Each row was made from one small tree. The marks that hang from a mark follow it in brackets, in alphabetical order. Every link used is in the known rows. Write each row's tree.
Known rows
G{L{K N P{H}}}: [ 23 -22 -14 -34   8 -25  -3 -10   3  -1  35 -24 -39  -8 -42  -2 -10 -21
 -14   8  28 -13]
B{M{F{R} Q{L{N}}}}: [  0  38 -57   6 -14  10  12  -2  10  15  -1 -13   2 -10  -1 -33  38  -4
 -33  -7  13 -35]
B{M{F}}: [ -1  36  -6  10  -4  15   6  18   1  15  -4   0 -14 -16  11 -22   6  -3
  -9  -2   1 -23]
W{R{B{M{Q}} F}}: [-10  19 -34  15 -22  11  20  25  21   5  25  -6  18   9  15 -17  33 -11
 -39  19 -21 -29]
F{M{N Q} R{B}}: [ 10 -16 -86   5 -27   2  21 -13   3  19   4 -22  18  14  -2 -41  34   4
 -33   7 -30   8]
W{R{B F}}: [-14  10 -26  13 -19   2   9  17  19   0  32  -5  18  16  10 -14  27  -8
 -28  17 -24 -20]
Q{L{K N P{H{G}}}}: [ 23  -3 -29 -33  22 -49 -24 -21  -1  -8  35 -32 -16 -24 -51 -13  -5 -11
 -27 -10  31   0]
L{P}: [  3  -6  -6 -18   6 -13  -9   0   3  12   3 -23   3 -14  -4 -12 -28  -1
 -20   5   4   9]
F{M{N Q{L{K}}} R{B}}: [ 22  -9 -89  -2 -15  -9  15 -23  -1  16  20 -18  20   7  -9 -45  45   4
 -42   5 -22   3]
W{R{F{M{N}}}}: [-17  19 -21  13 -18  20   7   7   3  14  30  -6   3   4  10 -19  23 -19
 -23   1 -18 -17]
Z{W{R}}: [ 19   5   2  16   7   9  43   5 -10  12  17   6   5   7   0  14   8 -14
 -19  15 -12 -25]
W{R}: [-14   5 -11  14 -10   1   3   6  -3   6  14  -1   7  12   5  10  11  -6
 -24   8  -7 -25]
P{H L{N}}: [ 19 -31 -40 -15 -31 -22 -14 -13  15   2  16 -20 -43  13 -32  -7  -6  -6
  20  -7  22 -17]
W{R{B}}: [-10  -7 -24  14 -15 -16   4  15   9   2  16  -7  17  19   4   3  14   3
 -30  19 -19 -18]
M{F N Q{L{K}}}: [ 14  27 -63 -14 -22 -16  18 -34  21  19  54   2   2  -5   0 -57  52  29
 -20 -31  17   1]
Q{L{K N P}}: [ 18   5 -22 -30  20 -48 -26 -20   2  -3  33 -36   5 -18 -38  -8  -7  -7
 -35  -2  27  -2]
H{G}: [ -6  -3  -9 -17  10   3   9  -3 -14  -4  -5  -3  -8  -6 -17  -4  17 -11
  -6 -11  -1  17]
G{L}: [  7 -10  -2 -11   1   9   1  -7   3   6   5  11 -18   4 -13   0  27 -13
   2  10  12 -11]
F{M{N Q{L{K P}}}}: [ 17  -2 -46 -15  -3  -5   5 -20   0  18  22 -13   6 -19 -10 -37  12   3
 -28 -19   7  16]
M{F{R{B}} N}: [  1  11 -57   4 -36 -16   6 -16  12  26  25 -15  -8  18   3 -51  35  18
  -6   2 -25   3]
W{R{F{M}}}: [-20  20 -18  14 -12  26   7   9   2   7  28  -3   9   3  12 -16  20 -20
 -25   0 -14 -24]
Z{W}: [29  2 10  6 14  8 40  0 -7  8  7  8  1  0 -4  7  0 -9 -2  9 -7 -8]
P{H L{K N}}: [ 35 -26 -33 -24 -17 -27  -4 -15   3  -6  43 -18 -45   9 -32  -5 -12  -4
  10  -6  24 -23]
Q{L{K P{H{G}}}}: [ 33   3 -18 -29  30 -32 -17 -21  -7  -3  38  -5 -13 -29 -32 -19   3  -3
 -24  -9  23  -2]

Write each row's tree
[ 18  38 -38  -1 -14   0  16  -2   9  23  20  -1 -10 -18   3 -39  36   6
 -25 -11  11 -17]
B{M{F N Q{L{K}}}}
[ -2   3 -57 -12 -13  -2   4   5  38  -2  25 -27  28  -7  -6 -55  21  -5
 -28  -1 -12  14]
R{B F{M{Q{L{N P}}}}}
[ -2  -1 -68   7  -8  29  21 -17 -11  11  -3 -10  18   2   5 -28  25  -8
 -32  -6 -11 -13]
F{M{Q} R}
[ 10   5 -42   3 -25 -17  17  16  26  12   6 -11   6   3   5 -34  21  18
 -20  10 -15   2]
R{B{M{F N Q}}}
[ 20  12 -11  20   1   2  46  16   0  15  19   3   7   7   4  -2  13  -6
 -26  20 -19 -29]
Z{W{R{B{M{F}}}}}
[  0 -13 -13 -34  14   3   6  -9 -10   6   0  -6 -20 -10 -29 -10  22 -21
 -13  -2  10  13]
H{G{L{P}}}
[ 21  -3  -7  16   4  -3  44  11  -1  10  18   3  13  13  -1   9  10  -7
 -24  23 -20 -20]
Z{W{R{B}}}
[  9   1 -63   6 -14 -13   6  -2   7   4  -7 -24  16  14 -12 -14  33  -6
 -37  24 -16 -21]
F{R{B{M{Q{L{N}}}}}}
[  5  35 -79  -5  -7   6  24 -35  11   6  45   7  20   0   8 -52  57  21
 -36 -24  17 -31]
M{F{R} Q{L{K}}}
[  4 -12 -58  10  -5   6   4  -4  -8   7  -5 -17  16   9  -1 -29  15  -5
 -27  14 -32  -3]
F{M R{B}}
[ -7   9 -29  17 -24 -14   7  21  10  15  17 -10   5  13   7 -11  20   3
 -33  19 -22 -23]
W{R{B{M{F N}}}}
[  4   7 -52 -10  -8   0  12   4  32 -11  38 -18  26  -4  -4 -50  28  -4
 -26  -2 -12   8]
R{B F{M{Q{L{K N}}}}}
[ -7 -14 -18 -28   5  -3   5  -8  -7  -4  -4 -14 -23   0 -40   0  30 -26
  -6  -5  13  10]
H{G{L{N}}}
[ 22  16  -6  18   2  14  48  20   4  12  24   3  10   6   4  -2  18 -20
 -26  25 -24 -27]
Z{W{R{B{M} F}}}
[  4   8 -49   1 -16 -23   7  14  30   1   2 -17  15   0  -6 -30  22  13
 -27   7  -2  -8]
R{B{M{F Q{L{N}}}}}
[  6 -13 -16 -44  18 -12   8 -10 -14  -4  17 -23 -24 -10 -43  -3  13 -26
 -22  -2  17  10]
H{G{L{K N P}}}
[ 14  -2 -56   9 -20  -4  17   2   3  13  -5 -16  10  16   0 -17  31  -2
 -30  27 -28 -13]
F{R{B{M{N Q}}}}
[ 21   5 -15  15  -3   9  46  10   4  16  31  -1   9   8   1 -11  19 -16
 -22  18 -29 -13]
Z{W{R{B F{M{N}}}}}
[ -6 -17 -21 -37   8  -9   1  -9  -5   2  -2 -25 -22  -7 -42  -5  17 -27
 -15  -3  15  14]
H{G{L{N P}}}
[ 18 -22 -17 -18   5 -10   6  -7  -5 -12  19   1 -54  -8 -41  -5  10 -18
  12 -12  17  -5]
P{H{G{L{K N}}}}
[ 10 -24 -20 -14  -1  -7   1  -6   0  -9   6   0 -53  -6 -41  -7  13 -18
  17 -13  16  -1]
P{H{G{L{N}}}}
[  6  14 -40  -9 -13  21   5  -9  19  12  31  -7  -6 -20  -3 -55  23 -13
  -8 -19  -1   9]
R{F{M{N Q{L{P{H}}}}}}
[  7  32 -50   8 -28  15  25   2   6  29   3  -8 -10  -5  11 -38  35   1
 -24  -2  -5 -21]
B{M{F{R} N Q}}
[-12  12 -48  13 -22 -20   5  14  19   7  16 -17  17  11  -3 -12  28   1
 -44  12  -6 -31]
W{R{B{M{F Q{L{N}}}}}}
[   7   17 -101   -3  -40  -18   16  -35   29   26   35   -8   14   14
   -1  -67   72   29  -28  -14   -4   -2]
M{F{R{B}} N Q{L}}
[ 24   9 -25  17  -9   1  54  11   6  21  23   1   8   9   4  -8  23  -3
 -29  17 -18 -24]
Z{W{R{B{M{F N Q}}}}}
[ 14  20 -40   0 -23   2  14  17  36   8  20  -9  12  -3   4 -45  44  -6
 -22  15 -20   2]
R{B{M{N Q{L}}} F}
[ 21 -19 -21 -42  16 -48  -2  -4  -7 -13  40 -51 -35 -21 -50  -5 -45 -16
 -26  -7  24   6]
L{K N P{H{G}}}
